Known rows, with every way that one mark hangs from another:
suza(kepuv): [ 11.0  -9.0  -7.7  -9.2  -5.9   1.2  17.8   2.1  -1.2  26.5  12.9  15.7
  23.4  -3.2  -1.9 -15.0  -8.1 -33.4 -16.7 -16.9   7.2 -20.1   9.1  -4.2
   6.6]
lofe(zovi): [  6.8  -3.8   9.1 -13.7  -6.8  -4.6   2.5 -22.5  -3.6   7.0  -6.1  -1.4
   4.2 -15.9  -7.1  12.6   2.1 -34.6  -2.6  -4.9  -7.0 -15.8  -2.7   5.8
  -8.5]
zovi(dugetu katud(kepuv)): [ -3.7  10.7  13.8  -3.8  18.7   9.3   0.3  13.6  -1.7  26.7  -1.3  13.7
  26.4 -23.6 -19.3  34.1  36.3  -4.1 -10.1  -0.9   4.8   4.1  12.0   0.1
  -2.3]
zovi(dugetu(gafoful(suza))): [-20.2   5.4  16.6   2.8 -10.6 -15.0 -21.9  20.6  11.9  36.6  39.8  -7.4
  24.0 -18.0   5.3   8.6   3.8   5.0  -9.7 -10.3  11.2 -44.2 -28.6   4.0
  -7.3]
dugetu(gafoful(lofe) zovi(katud)): [ -1.9   9.0  -2.6  22.4  22.4  -2.2  -7.1   1.0  13.5  65.5  -1.8  19.7
  11.0 -48.2   5.0  29.7  -2.4  10.1  21.3   4.9  10.0 -37.1   9.7  18.8
  -4.4]
katud(kepuv): [ 12.1   5.8  -6.3 -14.9  -3.7  14.1   9.7   2.7 -12.9   8.5  -7.0   8.8
  14.3  -1.7 -21.2   6.0  26.6  -5.6  12.5  10.7  20.4 -10.3  11.8  -7.5
   8.1]
suza(kepuv(katud(zovi(dugetu(gafoful))))): [  3.2  25.7  27.8   8.9  30.6  -9.2   5.0  44.2   4.2  31.3  52.4  34.8
  39.4  -9.8 -33.3 -17.9   0.8 -17.9 -13.8 -27.5  16.9 -48.8 -21.0   1.0
  -6.6]
lofe(zovi(katud)): [ -5.7  -4.2  13.7 -12.8   9.8  -6.4  -4.0 -23.9  -9.1  16.8  -4.8   5.2
   5.1 -42.1  -7.4  26.4  10.4 -31.9 -12.9  -4.3 -17.1   6.6   7.8  22.7
  -8.1]
katud(kepuv(suza) zovi(dugetu)): [ -6.5  24.6  29.0  -2.8   2.5   5.8  32.7  42.5   0.7  13.5 -25.1  22.3
  29.7  16.3 -25.9   4.1  15.8  -8.7   1.3 -14.2  22.1  -6.4  -7.0  -1.1
  -7.6]
kepuv(katud(zovi(dugetu(gafoful))) suza): [ -3.1  29.6  47.4  -2.7  14.2 -12.3   7.8  44.6   0.9   9.6  19.6  39.1
  37.0  -0.6 -33.6  -6.0   5.5   4.3   2.5 -17.6  31.7 -36.1 -29.1   3.6
  -9.5]
zovi(dugetu(gafoful(lofe))): [ 14.9  10.8  11.3  14.4   4.9   5.7  -7.0  16.7  26.2  44.4   9.8  11.5
  24.2 -28.5   0.5   7.1   0.3   2.3  17.8  -4.4  22.4 -60.8  -8.9  11.5
 -15.9]
zovi(dugetu katud): [-12.7   8.8  15.0   2.8  10.0   0.3  -7.7   8.9   7.4  30.7   3.4  11.4
  26.8 -23.5   1.5  31.6  16.7  -6.5 -22.6 -10.9 -12.7   0.0   2.6   7.7
  -6.0]
suza(kepuv(katud(zovi(dugetu)))): [  6.6  18.3  16.3  13.7  25.3  -4.6  25.7  36.4  -0.3  27.6  33.4  33.6
  37.7   5.2 -25.4  -6.2   5.3 -30.7 -26.9 -36.7   0.5 -27.0  -8.2   0.9
  -3.4]
roge(kepuv(katud suza)): [ 45.2   0.9  24.8 -46.9   7.0   4.8  56.2  12.1 -22.2  -9.1  -5.6  58.5
  29.0   4.1 -26.8 -12.8  12.1 -15.6  -6.0   1.5  32.7  -9.9 -16.3 -23.9
  22.9]
gafoful(dugetu): [  6.2   2.9  -9.1 -20.8 -43.8   3.1   3.6  -9.6 -19.3  -0.7  -6.7  -1.8
  10.9 -12.6  -2.4   5.3  27.0   6.8  16.9  -4.0   5.0 -15.2  17.3  -8.9
  12.4]
katud(zovi): [-10.0  21.4  -0.8  12.3  -0.9   1.7   0.0  20.8  -2.2  14.4  -1.6   0.5
  15.1   5.9  -9.0  -1.2   2.8  -1.5  -2.9  -5.3  -7.0 -14.4  -2.6  16.6
   0.4]
katud(kepuv zovi(dugetu(gafoful))): [ -5.4  39.0  23.8   4.3  15.6   5.1 -10.5  45.5   4.1  24.6  10.0   5.7
  28.4  -8.9 -36.7   0.4  19.0   9.9   9.9   1.9  22.6 -37.7 -14.2  -0.9
 -10.7]
dugetu(gafoful(lofe suza(kepuv(katud)))): [ 20.1 -20.5  -6.6  10.4  15.7  -9.8  14.0  12.6  -0.8  53.0  58.8  34.9
  20.4 -37.7  -6.4 -20.3   3.0 -18.0   9.6 -17.1  34.3 -69.5  -8.1  29.4
   3.6]
roge(kepuv): [ 32.2   6.9   2.1 -28.7  -0.1  14.4  29.4   5.9  -7.3   9.9  -6.1  19.0
  21.0  -1.7 -10.5  -7.6   4.7  -9.1 -12.8  10.1   4.8 -14.1  -7.8 -21.3
  20.0]
suza(kepuv(katud(zovi))): [ 10.0  10.0   1.2   7.2  19.4  -2.7  24.7  24.7 -12.9  17.7  33.3  34.5
  27.2   3.5 -28.4 -19.1   5.7 -27.5 -13.6 -23.3   5.5 -23.0  -0.9  11.0
   7.2]
roge(kepuv(katud(zovi(dugetu)) suza)): [ 27.7  24.4  42.9 -21.3  24.2   2.8  57.4  47.2  -8.2   5.4  -4.5  53.5
  39.3  16.5 -33.6  -4.6   9.0 -14.4 -22.2 -14.3  16.9 -15.1 -30.8 -15.2
   8.2]
suza(kepuv(katud)): [ 24.7  -7.8  -3.6 -10.6   9.8  -1.9  23.9   0.7 -14.6  12.6  32.2  37.6
  28.5  -4.8 -19.1 -13.9   8.9 -34.3 -12.1 -18.4  13.9 -24.1   4.8  -4.9
  13.1]
lofe(zovi(dugetu(gafoful) katud)): [-12.0  11.1  36.8 -11.9  17.9 -12.3 -25.9  -3.4   9.7  31.5  18.2   6.0
  17.5 -54.8 -14.6  26.4   5.1 -22.3 -13.9  -8.3  -2.1 -19.9 -12.8  13.2
 -21.4]
dugetu(zovi): [ -2.9   8.0  -6.5  10.1  -8.8  -2.5   8.6  -7.2   2.7  29.0  -7.6   4.4
  11.2   9.1   5.1  25.2  -2.6  -4.3   0.0  -1.3  -4.2 -16.9   5.4 -19.5
   4.7]

Rows:
[  3.3 -16.6   3.3   7.5  -1.7 -13.6  -6.9 -12.5   9.6  47.9  18.6  -5.1
  -1.8 -49.8   4.6   4.6  -4.2 -20.3  18.4  -1.9  14.1 -59.8 -14.8  41.2
 -18.6] | dugetu(gafoful(lofe(zovi) suza))
[ -8.9   2.9  10.8 -11.9   9.7   0.0  32.4   2.9 -12.6  32.3 -35.1  33.6
  16.0 -11.6 -13.0  33.7  18.6  -5.5   6.9   1.3  20.6  15.5  16.0 -11.0
   7.1] | dugetu(zovi(katud(kepuv(suza))))
[-30.9 -10.2   1.3   9.0  13.8 -24.6  -2.6   8.0   2.8  76.3  40.7  11.9
  19.9 -39.0  11.0  14.3 -12.8 -14.3 -22.2 -18.8   2.8 -26.0  -5.2   6.7
   6.1] | dugetu(gafoful(suza(kepuv)) zovi(katud))
[ -2.2  21.5  33.8   1.7  10.1  -7.8  29.4  37.3  -1.1   4.3   1.6  39.3
  34.3  17.2 -24.0   5.7   9.5  -7.8  -9.0 -27.0  15.7 -14.8 -19.0   5.4
  -6.5] | kepuv(katud(zovi(dugetu)) suza)
[  3.2 -15.2   1.4  19.8   5.2  -7.5   8.8  25.0  25.4  74.8  42.9  11.8
  28.0 -35.6  13.4  -7.9 -12.4 -21.6  -8.7 -28.2  21.7 -68.0 -14.4  20.4
 -13.4] | zovi(dugetu(gafoful(lofe suza(kepuv))))
[ 33.5  17.2  27.3 -28.0  17.6   2.1  57.5  33.8 -22.5  -4.1  -8.5  54.9
  30.4  13.8 -34.9 -19.3   7.4 -10.1  -6.1  -3.5  22.5  -7.6 -20.2  -7.7
  17.9] | roge(kepuv(katud(zovi) suza))
[-27.8  11.7  18.9  15.6   7.2 -16.9  -1.2  47.7  14.7  59.3  50.8   1.5
  31.8 -13.3  -3.6 -16.1 -15.5 -16.6 -25.8 -32.3   5.8 -48.6 -28.3  14.4
 -12.1] | katud(zovi(dugetu(gafoful(suza(kepuv)))))
[ -7.8   2.4   8.6 -26.8 -22.0  -1.6  32.3  -3.7 -29.0  20.7 -40.9  25.0
  13.1 -21.0 -16.0  36.4  37.9   7.7  22.4  -2.4  25.3  14.0  29.2 -19.3
  14.6] | gafoful(dugetu(zovi(katud(kepuv(suza)))))
[  0.6  28.4  20.3  16.6  19.8  -3.0   8.5  30.7  -1.6  10.7  20.9  19.6
  27.7  10.2 -24.7  12.6  18.8  -2.8 -11.8 -19.1  -3.8 -24.4 -11.7   6.0
  -4.9] | kepuv(katud(zovi(dugetu)))
[-29.8   3.5   2.2   3.6  16.8 -11.8 -12.7   8.9  -9.0  54.5  20.9   5.4
   8.8 -36.4  -8.4  34.6  21.5  13.4   7.7  10.9  14.7 -17.2   0.2   4.0
   6.7] | dugetu(gafoful(suza) zovi(katud(kepuv)))
[ 11.4 -10.0  -3.1  -7.7 -14.7   0.0   9.3 -30.6 -13.3  28.0 -20.2   2.8
  -3.3 -65.3  -1.5  29.5  26.9 -20.0  20.7  -7.0  -3.3 -16.2  29.8  35.9
  -6.3] | gafoful(dugetu lofe(zovi(katud)))
[  0.7  13.7  21.3  -4.2   5.8  -8.7  28.7  25.6 -16.5  -5.8  -1.7  39.9
  23.5  13.8 -27.0  -8.4  10.2  -6.6   4.4 -14.1  19.1  -8.9 -11.0  14.4
   3.2] | kepuv(katud(zovi) suza)
[-10.7   3.6   7.9   8.4  17.8 -21.1   1.1  36.2 -11.8  37.1  67.7  24.2
  25.8 -15.9 -21.1 -27.8  -0.6 -11.8 -11.5 -23.0  16.7 -47.3 -22.2  24.1
   7.0] | dugetu(gafoful(suza(kepuv(katud(zovi)))))
[ -2.4  -2.7  14.1 -26.9   6.6   7.0  23.8   7.5 -17.5  15.0 -27.6  33.7
  20.9 -20.1 -18.6  12.7  27.6  -7.2   3.9   2.5  28.3  20.0  15.7   8.8
   7.3] | zovi(katud(kepuv(suza)))
[-16.5 -12.6 -22.9  24.8 -18.1 -11.0  14.7 -11.1  -6.9  63.2  -5.0  -2.1
  -2.2 -42.6  25.6  49.8  24.3  14.4  17.1 -13.1  -7.5 -23.1  25.8  25.0
   8.6] | gafoful(dugetu(zovi(katud)) lofe suza)
[  2.2 -17.4 -23.7   8.3 -41.4  -2.4  13.0  -7.4  -8.7  34.5   2.9  -9.2
   1.4 -28.7  19.3  11.2  25.2   7.5  25.0 -10.3   9.1 -40.4  14.2  25.1
   8.3] | gafoful(dugetu lofe suza)
[ -5.1   5.5  26.6 -19.3  10.5   4.7  22.3  20.2  -2.9  22.0 -22.5  31.6
  31.0 -18.1 -18.6  24.6  27.7 -10.4  -8.0  -8.1  24.2  11.7   4.8  -0.3
  -5.0] | zovi(dugetu katud(kepuv(suza)))
[ 16.2  -0.1  10.6  -6.8  33.0   6.5  -4.2  -9.8  -2.2  41.6  -4.6  16.6
   2.6 -72.6 -28.2  19.3  23.2 -18.2  30.1  14.0  25.5 -32.1  10.8  35.6
 -16.0] | dugetu(gafoful(lofe(zovi(katud(kepuv)))))
[  5.1 -14.5   6.4  19.2   0.5  -8.6  16.8  -8.7  18.8  51.3   7.3  -9.0
   4.9 -29.1  15.0  29.9   1.9 -35.7  -6.7 -21.5  -9.1 -45.1 -12.9  32.3
 -26.2] | gafoful(lofe(zovi(dugetu)) suza)
[ 31.7  25.6  12.1 -13.9  25.9   8.0  36.0  31.0 -20.0   0.3  12.7  36.6
  24.8   3.8 -34.6 -10.4  15.5  -3.5 -10.5   4.8   5.1 -18.9 -15.7  -5.9
  18.6] | roge(kepuv(katud(zovi)))
[-12.3  10.5  23.2 -18.3  13.7  -5.4  10.9  11.3  -8.6  36.5 -17.6  35.1
  18.1 -28.0 -22.5  21.8  13.0   6.6  17.3  10.1  39.6  -4.4   2.6 -11.2
   3.3] | dugetu(gafoful zovi(katud(kepuv(suza))))
[-16.0  17.3  24.8  -4.0  14.4  -4.6 -28.3  16.8   9.1  35.8  19.9  12.0
  28.7 -40.9  -7.3  18.6  10.0   5.9 -11.6  -4.6   5.6 -19.2  -8.9   6.4
  -8.5] | zovi(dugetu(gafoful) katud)
[ 16.3  -2.5  14.5   5.6  32.2  11.1  17.2  -7.5   9.8  44.1 -20.0  13.7
  11.0 -53.1 -19.1  42.7  30.3 -32.3   5.8  -5.9   2.8 -17.0  13.5  30.5
 -25.4] | gafoful(lofe(zovi(dugetu katud(kepuv))))
[ -7.0  -4.2 -12.0  30.0  -1.7 -11.6  -0.7   4.4  14.8  69.6  18.7   0.1
   5.0 -25.9  18.9  21.1  -9.6   9.8  22.1  -0.8  16.5 -61.0  -9.8  14.2
  -1.9] | dugetu(gafoful(lofe suza) zovi)
[-36.8   1.1   1.8  12.1   6.1 -24.5 -21.8   3.5   0.0  58.2  28.6   0.2
  11.3 -37.2   9.3  33.8   1.3  13.2  -6.1  -0.4  -0.7 -20.7  -9.3   9.4
   2.6] | dugetu(gafoful(suza) zovi(katud))
[  1.7 -22.1  -5.8   6.2  23.8  -1.1  16.7 -14.0  -5.2  51.1  -3.1   3.0
  -4.0 -58.3  -6.4  34.3  30.2 -27.7   9.0   1.7   2.8 -14.6  13.1  52.7
 -11.5] | gafoful(lofe(zovi(katud(kepuv))) suza)
[  7.2 -20.9  -9.7  -3.4   2.8 -13.4  22.7   5.1 -14.3  26.8  51.5  24.8
  23.5  -7.2  -6.3  -8.9  10.3 -30.3 -22.0 -26.4   9.6 -27.8  -4.0   7.6
  13.5] | gafoful(suza(kepuv(katud)))
[  2.1  -8.3  28.3 -36.0  10.8  -0.8  26.9 -12.6 -18.5   8.8 -31.3  26.4
   9.9 -35.3 -28.6  19.9  22.4 -35.5   2.8  -1.0  20.0  18.9   9.0  14.7
  -8.7] | lofe(zovi(katud(kepuv(suza))))
[ -6.1  19.0  24.3 -12.1  23.9   4.3 -20.9  22.1   1.1  32.4  13.1  14.2
  27.5 -41.3 -26.7  22.3  31.3   7.3   3.7   6.8  21.5 -16.6   2.1   0.5
  -6.0] | zovi(dugetu(gafoful) katud(kepuv))
[-10.4 -17.9  11.9  23.4  17.8 -11.6   5.8  -7.1  16.7  63.0   6.9  -2.6
   7.3 -54.7  15.8  45.5  10.0 -33.0 -17.7 -20.7 -15.8 -22.8  -5.6  49.5
 -26.0] | gafoful(lofe(zovi(dugetu katud)) suza)
[ 25.2 -10.7  -6.0  -9.7 -30.5   2.3  17.4 -30.2  -9.3  17.0 -21.5  -1.9
  -4.2 -40.5  -2.9  15.8  18.1 -22.3  32.1  -6.8   5.6 -36.4  20.0  18.2
  -6.8] | gafoful(dugetu lofe(zovi))
[-11.2 -12.5  -1.6  -6.6  -8.2 -13.4  -4.4  13.8   1.2  43.8  48.8   7.3
  23.0 -22.2   2.9 -22.8 -12.0 -18.9 -12.5 -14.4  20.4 -43.4 -12.3   8.2
   5.5] | dugetu(gafoful(suza(kepuv)))
[  0.4  -9.7  -8.7  17.3  -6.7  -4.9  -9.8   8.9  10.4  50.9  25.5   1.8
   8.9 -35.5  13.3  -2.6   0.9   6.2  19.9   0.6  21.8 -59.7  -9.7  34.7
  -3.5] | dugetu(gafoful(lofe suza))
[-15.4   6.1  -6.8  -5.2 -23.5  -6.7   3.2 -15.1 -17.0  26.8 -13.5   3.0
   7.5 -28.0   2.9  42.8  23.3  10.9   6.3  -6.0 -10.1   1.6  26.5 -11.1
  13.6] | gafoful(dugetu(zovi(katud)))
[ -2.2  17.5  14.7  -9.9  -0.7   5.8  33.4  31.4 -12.8   5.6 -29.6  22.5
  20.4  13.5 -26.5  -7.7  15.1  -4.6  13.5  -1.8  27.8  -0.8   1.4   7.1
   2.1] | katud(kepuv(suza) zovi)
[ -3.6 -12.1 -27.3  20.9 -36.7  -7.5  24.4 -11.8  -2.5  51.1  -6.9  -8.8
  -0.4 -18.6  24.5  33.9  14.9   9.4  25.0 -13.4   2.5 -40.7  17.2   6.8
   8.6] | gafoful(dugetu(zovi) lofe suza)
[-22.7   1.5  -0.6  11.2  -8.9 -20.2 -14.4   6.2   2.0  47.5  26.6  -4.6
  10.4  -9.7  10.7  18.4  -7.5   9.5   2.8  -0.8   9.4 -41.4 -17.8  -6.5
   4.2] | dugetu(gafoful(suza) zovi)
[ -0.2 -14.5 -14.1  27.9   3.9 -13.0  17.2   9.6  16.1  85.5  30.1  12.3
  14.0 -27.1  16.3   0.7 -24.2 -17.8   5.8 -18.6  21.2 -66.8  -4.2  11.4
  -1.8] | dugetu(gafoful(lofe suza(kepuv)) zovi)
[  3.0  -1.3  11.8 -19.8  20.0   4.6   4.2 -16.8 -17.8  14.6 -10.9   8.8
   4.5 -41.9 -28.5  28.7  30.0 -29.6   1.3   6.4  -1.0   9.1  14.2  16.5
  -4.9] | lofe(zovi(katud(kepuv)))
[-29.4  -4.0  33.2  -3.2  12.3 -24.1 -27.1  -0.4   8.3  46.2  33.1  -6.9
  13.7 -58.0  -1.6  30.7   5.4 -19.7 -21.7 -15.0  -8.0 -24.8 -24.5  26.5
 -23.9] | lofe(zovi(dugetu(gafoful(suza)) katud))
[  6.5 -23.1  -6.8  13.3  -4.4  -9.1  15.7 -19.4   5.3  43.0   3.4  -8.0
  -4.6 -30.9  12.2  17.2   0.7 -32.4   6.6  -9.3  -2.3 -39.1  -5.4  40.7
 -15.5] | gafoful(lofe(zovi) suza)
[ 12.1   9.4  -7.1  21.0   3.9   1.5   2.7   1.5  15.3  53.5  -1.7  13.9
   9.2 -23.4   4.3  17.0  -9.9   4.4  30.0   6.1  20.5 -57.6   1.9   1.6
  -2.3] | dugetu(gafoful(lofe) zovi)
[  9.0 -28.7 -22.7  17.8  -3.3  -1.4  31.1   5.9   9.8  62.3  22.8  10.9
  16.0 -19.2  20.1  -8.8  -9.1 -32.0  -6.2 -23.4  10.6 -43.7   6.7  30.4
  -0.8] | gafoful(lofe suza(kepuv))
[ -9.4  32.4  39.0  -8.8   7.6   3.3   9.7  50.7   4.1  20.5  -7.6  24.5
  32.4  -1.0 -34.2  -7.4  10.8   5.1  13.1  -5.4  40.1 -28.1 -19.7  -1.8
 -12.3] | katud(kepuv(suza) zovi(dugetu(gafoful)))
[ -1.9  -0.7  39.9 -28.2  15.3  -2.4  26.2  -0.8  -4.3  20.9 -28.9  23.7
  21.1 -31.6 -26.8  32.8  24.0 -39.1  -9.7 -11.7  14.4  12.3  -1.2   6.2
 -18.4] | lofe(zovi(dugetu katud(kepuv(suza))))
